Each row comes from the steps of one path. Every step used is in the known rows, and no mark comes twice. Write the path behind each row, first mark first.
In the rows, 128 means zero.
Known rows:
fugov > vonid: [146  82  93 117 177  97 154  77 120 149 141 104 162 166 182 128 125  96
  99 157 115  86]
fugov > riru > fegumi > nize: [116 122  82 105 180  93 145 102 118 158 136 102 175 168 152 141 118 113
 129 157 101 106]
lagidib > riru > fugov > vonid > fegumi > nize: [119 101 119 126 146  98 157  94  92 133 117  81 190 161 162 144 110 121
  88 169 112  71]
vonid > fegumi > riru > lagidib > nize: [114 131 120 147 160  95 150 102 141 119 136  95 174 144 138 138  93  91
 116 141 125  96]
vonid > lagidib > riru: [148 117 137  99 176  82 160  76 104 152 162  84 174 144 181 129 104 124
 123 184 124 114]
fugov > vonid > lagidib > nize: [129  98 134 129 157 103 159  85  96 140 129  72 149 165 186 128 113  99
 104 175 117  85]
nize > lagidib > riru: [148 138 115 103 172  99 147  99 125 143 151  92 192 137 181 111 121 118
 115 183 104 107]
nize > fegumi > riru > fugov > vonid > lagidib: [114  84 117 117 122 105 159  69 115 130 135  64 170 162 159 132  97 120
 112 162 116  95]
vonid > fegumi > nize > lagidib > riru > fugov: [115 152 126 122 149 104 156 116  90 124 130  84 207 135 156 139 107 136
 104 168  96  94]
lagidib > riru > fegumi > nize: [127 119 100 110 189  88 140 112 121 157 135 101 193 169 159 156 135 120
 126 175 122 107]
fugov > vonid > lagidib > nize > fegumi: [109  95 149 137 145 109 140  95 104 146 127  55 154 180 193 136 111  88
 105 186 109  87]
fegumi > riru > lagidib: [143 116  79 112 168  94 154  84 158 132 155 119 171 135 140 133  96 105
 131 135 131 104]
nize > fegumi: [130 100 107 118 186  88 127  92 131 160 156  92 178 167 178 142 115  92
 113 172 112 109]
lagidib > riru > fugov: [151 104 106  90 170  82 141  72 125 159 135  85 194 136 177 132 103 123
 117 203 122 101]
nize > fegumi > riru > fugov > vonid: [123  78  87 117 135 100 140  75 143 136 126  75 182 166 156 123 106 106
 101 163 116  88]
lagidib > nize: [141 114 107 123 192  85 130  96 124 153 138  89 170 157 174 128 115  92
 103 177 121  97]
fugov > riru > lagidib > vonid > fegumi: [124 106 125 125 157 129 172  87 136 135 148  87 157 132 169 142  90  87
 118 158 102  84]
lagidib > riru > fegumi: [134 103 113 104 192  84 145  91 135 167 135  95 191 162 179 148 138 110
 134 194 119 115]
nize > lagidib > riru > fugov: [141 133 112  95 153 102 148  90 121 143 131  81 201 124 180 121 108 130
 122 200 102 102]
fegumi > riru > fugov > vonid > lagidib: [136  87 103 109 134  98 178  58 107 127 134  82 165 147 153 123 100 132
 111 149 123  95]
riru > fugov > vonid > fegumi: [120  79 120 129 157  98 168  72  98 139 119  89 177 156 178 148 116 103
  97 161 105  81]

Which path is each row?
[135 148  97 100 150 106 143 112 108 135 132  88 204 131 158 129 106 141
 112 182 104  93] -> fegumi > nize > lagidib > riru > fugov
[144  81  73 110 148  95 157  64 134 133 127  92 177 153 150 115 109 118
  99 152 124  85] -> fegumi > riru > fugov > vonid
[124 107  95  98 182  88 149  81 130 165 136  93 171 163 175 133 119 101
 137 173 100 115] -> fugov > riru > fegumi
[111 108 120 154 140 111 157  98 140 111 117  87 163 160 146 132 103  84
 101 138 122  75] -> fugov > vonid > fegumi > riru > lagidib > nize
[108 118 131 126 136  92 136  88 119 134 134  48 179 152 152 131  86 117
 119 181 124 107] -> vonid > lagidib > nize > fegumi > riru > fugov
[119 111 102 125 149  89 115  93 145 139 126  59 188 158 148 123  95 104
 107 184 123  99] -> lagidib > nize > fegumi > riru > fugov
[107 127 118 116 142 107 117 102 154 152 127  68 162 151 179 132  74  77
 133 195 102  91] -> fugov > riru > lagidib > nize > fegumi
[110 141  92 123 180 113 152 129 109 140 134 112 190 159 155 159 144 121
 130 145  94 110] -> riru > fegumi > nize > lagidib
[132 107  92 121 177  83 130  90 149 141 163  91 182 165 145 120 110 102
 109 149 123 112] -> nize > fegumi > riru
[112  95 105 135 153 101 164  94  86 129 118  95 179 163 157 155 113 113
  88 143 106  72] -> riru > fugov > vonid > fegumi > nize
[102  89 146 128 125 112 142  85  97 146 107  43 164 167 194 148 101 102
 110 203 109  84] -> riru > fugov > vonid > lagidib > nize > fegumi
[128  97 131 138 175 129 173  96 132 133 150 100 165 135 170 168 111  86
 113 152 114  84] -> riru > lagidib > vonid > fegumi
[128 129 103 109 155 102 135  91 145 149 128  85 158 137 173 123  76  87
 131 185 109  89] -> fugov > riru > lagidib > nize
[149  94 103 119 175 131 161  92 150 144 153 105 160 132 174 159 110  91
 121 166 122  84] -> riru > lagidib > vonid
[111 152 115 141 177 104 159 124  89 121 152 109 187 150 150 141 122 115
 101 125  92  99] -> vonid > fegumi > nize > lagidib
[117 122 113 131 154 132 167 108 124 126 149  94 158 139 147 149  88  97
 109 139 102  75] -> fugov > riru > lagidib > vonid > fegumi > nize
[141  75  90 107 158 100 157  67 116 150 121  92 173 153 183 138 115 108
 103 174 112  83] -> riru > fugov > vonid
[111 117 150 131 166  93 131  99 105 150 146  61 163 165 183 143 103  95
 118 189 113 107] -> vonid > lagidib > nize > fegumi
[108 129 114 147 155 119 168 120  87 115 136 103 176 163 159 134 131 109
  86 124  86  80] -> fugov > vonid > fegumi > nize > lagidib
[118 125 130 110 174  92 160 106  95 151 144  90 182 163 162 164 125 135
 139 173 119 114] -> vonid > lagidib > riru > fegumi > nize
